What can hang from each mark
k_469: k_713
k_682: k_713
k_778: k_891
k_557: k_757
k_153: k_713
k_713: k_153 k_238 k_469 k_682 k_778
k_757: k_557 k_713
k_238: k_713

Each row was made from one small tree. The marks that hang from a mark follow it in brackets, in the order of their numbers. Every link used is in the known rows. Write each row's tree.
Known rows
k_238[k_713[k_469 k_682]]: [ 0.66 -0.92  0.39 -0.57  3.11 -0.80  1.54 -2.46 -1.50 -1.29 -0.07 -1.00
  0.47 -0.02 -0.59  2.07 -0.39  0.34 -1.54 -2.80]
k_238[k_713[k_778[k_891]]]: [-0.34 -1.68  0.59  1.10 -1.89 -0.56  0.60  2.65 -0.31  4.06 -1.91  1.60
 -1.82  0.57 -0.15  2.50 -1.47 -0.16 -0.02 -1.11]
k_757[k_557]: [-2.36  1.71 -0.66  2.03 -0.19 -2.26 -2.37  0.74  1.98  4.77  1.15  0.14
 -2.97  0.95  0.75  1.97  3.08  0.75  0.93 -1.13]
k_682[k_713]: [-1.60  1.72 -1.31  1.49 -0.09 -2.73 -1.52  3.93  3.79  1.47  1.08  1.25
 -3.72 -1.78  1.58  0.70  2.50 -1.44 -1.28  2.11]
k_682[k_713[k_153 k_238 k_778]]: [-1.28  0.77 -0.49  0.02 -2.46  0.44  0.20  1.41  2.50 -2.84  0.75 -0.48
 -0.57 -1.26  1.13 -1.82  0.43 -0.02  0.51  3.04]
k_557[k_757]: [-0.09  0.08 -0.22  3.34 -0.28 -3.38 -2.74  0.79  2.35  4.93  2.12 -0.47
 -1.69 -0.50  0.73  2.30  2.52  1.80  1.92 -0.91]
k_153[k_713[k_469 k_778]]: [ 0.99 -0.28  0.32 -1.95 -0.35  1.15  0.40  0.81 -2.93  0.38 -1.38  0.26
  1.00  1.41 -0.77 -2.23  0.92 -1.77  0.45  0.21]
k_682[k_713[k_238 k_469]]: [-1.26  2.18 -0.06 -1.18  0.74 -1.49 -0.54  1.63  2.23 -3.28  0.06 -0.44
 -1.66 -0.54 -0.06 -0.52  2.45 -1.52 -2.16  3.42]
k_153[k_713[k_238 k_469 k_682 k_778]]: [ 1.38  0.25  0.18 -2.37  1.28  0.90  2.19 -0.43 -4.17 -4.12 -1.30  0.48
  0.96  1.94 -1.59 -1.81  0.30 -0.48  0.24 -0.31]
k_682[k_713[k_153 k_238 k_469 k_778]]: [ 0.11  0.50  0.05 -1.62 -1.25  1.14  1.25 -0.53  1.03 -4.89 -0.43 -1.82
  1.69 -0.60 -0.24 -2.99  0.07 -0.90 -0.78  3.12]
k_153[k_713]: [-1.13  0.90  0.04 -0.74 -0.52 -0.02 -2.98  3.36  0.65  2.42  1.41  1.28
 -2.28 -0.39  1.11  0.03  2.17 -1.04  0.64  0.88]
k_469[k_713]: [-2.10  1.41  0.00 -0.82 -0.23 -0.55 -3.00  3.01  0.91  3.03  0.12  1.37
 -3.10 -1.68  2.55 -0.02  0.76 -1.94  0.18 -0.02]
k_557[k_757[k_713[k_238 k_469 k_682]]]: [ 0.76  1.13 -0.03  2.87  3.05 -1.34  0.52 -4.81  0.65 -1.13  2.13 -0.28
  0.86  0.86 -2.49  2.47  0.69  2.39 -0.61 -0.64]
k_153[k_713[k_238 k_682 k_778]]: [ 0.13  0.73 -0.31 -0.65  0.10  0.29  1.10  1.51 -2.77 -2.01 -0.13  1.97
 -1.49  1.59 -0.24 -0.60  0.93  0.20  1.64 -0.42]
k_153[k_713[k_238 k_469 k_778[k_891]]]: [ 1.01 -0.52  1.26 -2.99 -1.50  1.34  0.29  3.35 -2.28 -1.12 -2.99  1.00
 -0.29  1.82 -1.50 -1.84 -0.01 -2.12 -0.64  2.26]
k_469[k_713[k_153 k_238 k_682]]: [-1.41  0.78  0.29 -2.39  0.50  1.42 -1.43  0.01  0.67 -3.10  1.20 -0.20
 -0.84 -2.38  2.22 -1.02 -1.06 -0.06  0.20  0.20]
k_238[k_713[k_153 k_682 k_778[k_891]]]: [ 1.47 -3.15  0.36  0.62 -0.99  0.97  2.44 -0.11 -0.46  0.56 -1.05 -0.09
  0.52 -0.95  0.47  1.42 -3.53  1.15 -0.27 -2.43]
k_557[k_757[k_713[k_469]]]: [ 0.58  0.53  0.19  3.27  1.51 -1.03 -1.42 -3.44  1.81  3.44  2.21 -0.42
  0.99  0.27 -1.63  1.99  1.07  1.33 -0.53 -0.15]
k_469[k_713[k_153]]: [-1.47  0.34  0.39 -1.90 -1.16  1.47 -3.36  1.33  1.78  1.30  1.14 -0.50
 -0.67 -3.17  3.12 -1.54 -0.55 -1.38  0.34  0.61]
k_778[k_891]: [-0.43 -0.27 -0.23  1.05 -0.95 -2.93 -2.51  5.56  2.31  4.82 -1.39  1.29
 -2.69 -0.76  1.32  1.83  0.40 -1.65 -1.09  0.98]
k_153[k_713[k_238 k_469 k_682]]: [ 0.30  1.01  0.44 -2.93  2.53  0.40  0.16  0.01 -2.12 -4.21  0.26 -0.01
 -0.19  0.61 -0.68 -0.86  1.32 -0.74 -0.82  0.61]
k_713[k_238]: [-2.39  1.33  0.26 -0.08 -0.27 -2.10 -2.56  2.87  1.06  1.06  0.50  0.47
 -1.70  0.46  1.18  1.13  1.89 -0.33  0.65  1.44]

Write each row's tree
[-0.42  0.18 -0.01 -1.78 -0.60  1.83  0.65 -0.51 -1.43 -2.99 -0.32  0.23
  0.08 -1.22  1.63 -2.02 -1.85  0.08  1.33 -0.99] => k_469[k_713[k_153 k_238 k_682 k_778]]
[-0.25  0.42 -0.84  0.99  0.58 -2.43  1.54  1.24 -1.75 -0.71 -1.04  1.12
 -0.48  1.62 -0.10  0.59  0.13  0.56  1.62 -1.16] => k_713[k_238 k_682 k_778]
[ 0.94 -0.04 -1.03  0.39  0.45 -0.19  1.26  1.73 -2.67  0.69 -0.19  1.98
 -1.20  0.68  0.15 -0.47  0.68 -0.38  1.39 -1.66] => k_153[k_713[k_682 k_778]]
[ 1.29 -1.97  1.01 -1.68  2.48  1.44  1.23 -4.20 -0.59 -2.97  0.96 -2.84
  2.80 -1.39  0.13  0.68 -1.92  1.16 -1.55 -2.21] => k_238[k_713[k_153 k_469 k_682]]
[-0.41  0.08 -0.24  1.23 -0.47  2.71  0.98 -5.58  0.41  1.54  0.71 -1.17
  3.25  1.52 -1.98 -0.76 -0.40  1.05 -0.09 -0.71] => k_757[k_557 k_713[k_153 k_469 k_778]]
[ 0.03 -1.47  0.74 -0.43 -2.92  0.27 -0.82  3.18  1.02  0.55 -1.83 -0.17
  0.44 -0.06  0.80 -0.78 -1.52 -0.32  0.62  1.98] => k_713[k_153 k_238 k_778[k_891]]
[ 2.06 -0.92 -0.06 -0.63  0.88 -1.90  2.54  1.78 -2.40 -1.52 -4.06  0.34
  0.59  1.57 -1.37  0.00 -1.33 -1.05 -1.37 -0.33] => k_713[k_238 k_469 k_682 k_778[k_891]]
[-1.35  1.06  0.66 -1.28 -1.97  0.84 -0.93  2.66 -1.80 -0.06 -0.02  1.72
 -1.39  1.73 -0.23 -1.17  1.68 -0.37  2.25  1.36] => k_153[k_713[k_238 k_778]]
[-0.99  1.20  1.30 -3.49  0.42  1.17 -1.98  1.19 -1.04 -2.33  0.25 -0.31
 -0.39  0.88 -0.64 -1.21  1.86 -1.31 -0.41  2.24] => k_153[k_713[k_238 k_469]]
[ 0.40  0.58 -0.16 -0.61 -1.16 -1.37  1.60  3.66  1.00 -1.95 -3.15  1.04
 -1.74  0.41 -0.91 -0.99  0.41 -2.33 -2.48  3.36] => k_682[k_713[k_238 k_469 k_778[k_891]]]
[ 1.81 -3.44  1.63 -1.72 -1.52  2.44  1.30 -1.01 -0.83  0.15 -2.01 -1.83
  2.79 -0.33 -0.67 -0.22 -3.19 -0.16 -1.34 -0.46] => k_238[k_713[k_153 k_469 k_778[k_891]]]
[ 1.09 -0.67  0.55  2.32  0.59  1.27 -1.67 -5.18  2.74  1.63  3.15 -2.35
  3.48 -1.20 -1.07  0.59 -0.24  1.97 -0.50  0.31] => k_557[k_757[k_713[k_153 k_469]]]
[-0.01 -0.23  0.01  4.00 -0.62  0.56 -2.70 -3.15  4.25  3.79  4.40 -0.88
  1.07 -1.71  0.00  1.84  0.12  2.74  1.01  0.33] => k_557[k_757[k_713[k_153]]]
[-2.29  1.88 -1.25  3.89 -0.83 -0.08  0.21 -1.90  0.83  5.33  1.05  2.08
 -1.36  2.37 -1.39  1.84  1.41  1.23  1.19 -1.29] => k_757[k_557 k_713[k_778]]
[-0.27  0.04 -0.44 -1.29  0.69  0.90 -1.56  0.05  0.73 -0.40  1.12 -0.31
 -0.54 -3.37  3.08 -0.83 -1.16 -0.71 -0.11 -1.16] => k_469[k_713[k_153 k_682]]
[ 2.76 -2.08 -0.63 -0.65  1.27  0.07  2.64 -2.32 -2.12 -1.96 -1.63 -2.23
  4.38 -0.08 -0.05 -1.91 -1.73 -0.10 -0.19 -1.85] => k_713[k_153 k_469 k_682 k_778]
[-0.04  0.47 -0.32 -0.88 -0.61 -0.66  0.98  3.85 -1.59 -0.06 -3.10  2.72
 -3.22 -0.24  0.74 -0.09 -1.72 -1.47 -0.08 -0.58] => k_469[k_713[k_238 k_682 k_778[k_891]]]
[-0.91 -0.62  0.51 -0.64 -2.25  0.74 -0.90  0.52  0.04 -0.68 -0.06 -0.89
  1.72  0.36  0.73 -1.31 -0.33  0.68  2.08  1.03] => k_713[k_153 k_238 k_778]
[ 1.29 -1.74 -0.21  0.09 -1.17 -0.47  1.14  1.97 -0.02 -1.27 -1.82  0.07
  0.71 -0.11  0.51 -0.21 -2.24  0.34  0.03  0.12] => k_713[k_153 k_238 k_682 k_778[k_891]]
[-1.65  0.40 -0.90  3.15 -1.68  2.13 -0.09 -3.72  1.77  3.50  2.02  0.24
  0.96  1.14 -0.78  0.32  0.06  1.76  1.39 -0.63] => k_757[k_557 k_713[k_153 k_778]]
[ 0.17 -1.32  1.11 -0.65  0.18  0.33  1.65 -1.69 -2.36  0.74 -1.38 -0.77
  1.48  1.38 -1.14  0.71 -0.74 -0.24  0.05 -1.89] => k_238[k_713[k_469 k_778]]
[ 0.14  0.49 -0.89  1.36  2.56  1.51  0.94 -6.18  1.45 -0.54  2.12 -1.62
  2.37  0.15 -1.36  0.78 -0.09  1.34 -1.87 -1.51] => k_757[k_557 k_713[k_153 k_469 k_682]]
[ 0.58  0.74 -1.36  5.36  2.16 -2.44 -0.26 -2.63  2.22  3.66  3.19  1.24
 -1.26 -0.42 -0.82  3.69  0.94  2.62  0.57 -2.05] => k_557[k_757[k_713[k_682]]]
[ 1.32 -0.18 -0.31  3.74  0.59 -0.49  0.88 -3.83 -0.22  3.44  0.65 -0.04
  2.16  1.42 -2.56  1.15  0.22  1.41  0.81 -0.86] => k_557[k_757[k_713[k_469 k_778]]]
[ 1.99 -2.67  0.64 -1.07  1.35  1.83  3.40 -4.73 -2.64 -2.86 -0.58 -2.54
  3.90  0.03 -0.73 -0.25 -2.76  1.15 -0.19 -3.07] => k_238[k_713[k_153 k_469 k_682 k_778]]
[-0.99  1.41 -0.58 -0.90  0.33 -0.54  1.02  1.30 -2.37 -1.32 -1.28  2.03
 -2.05  0.14  1.02 -0.45 -0.65 -0.65  1.41 -1.22] => k_469[k_713[k_238 k_682 k_778]]
[-0.75  0.92  0.41 -2.13 -0.21  0.63 -0.94 -0.17  3.17 -4.97  1.00 -2.32
  0.72 -1.78  0.46 -1.97  1.01 -0.93 -2.09  4.11] => k_682[k_713[k_153 k_238 k_469]]
[ 0.95 -0.11 -0.03 -0.56 -0.82 -0.23  0.97  3.97 -2.02 -0.87 -1.76  2.84
 -2.47  1.11 -0.52 -0.17 -0.12 -0.53  0.27  0.41] => k_153[k_713[k_238 k_682 k_778[k_891]]]
[ 1.73 -1.41 -0.36 -1.22  2.26 -0.44  0.22 -1.81 -0.14 -2.00 -0.04 -2.66
  3.08 -1.32  0.98 -0.87 -0.85 -0.30 -1.47 -0.81] => k_713[k_153 k_469 k_682]
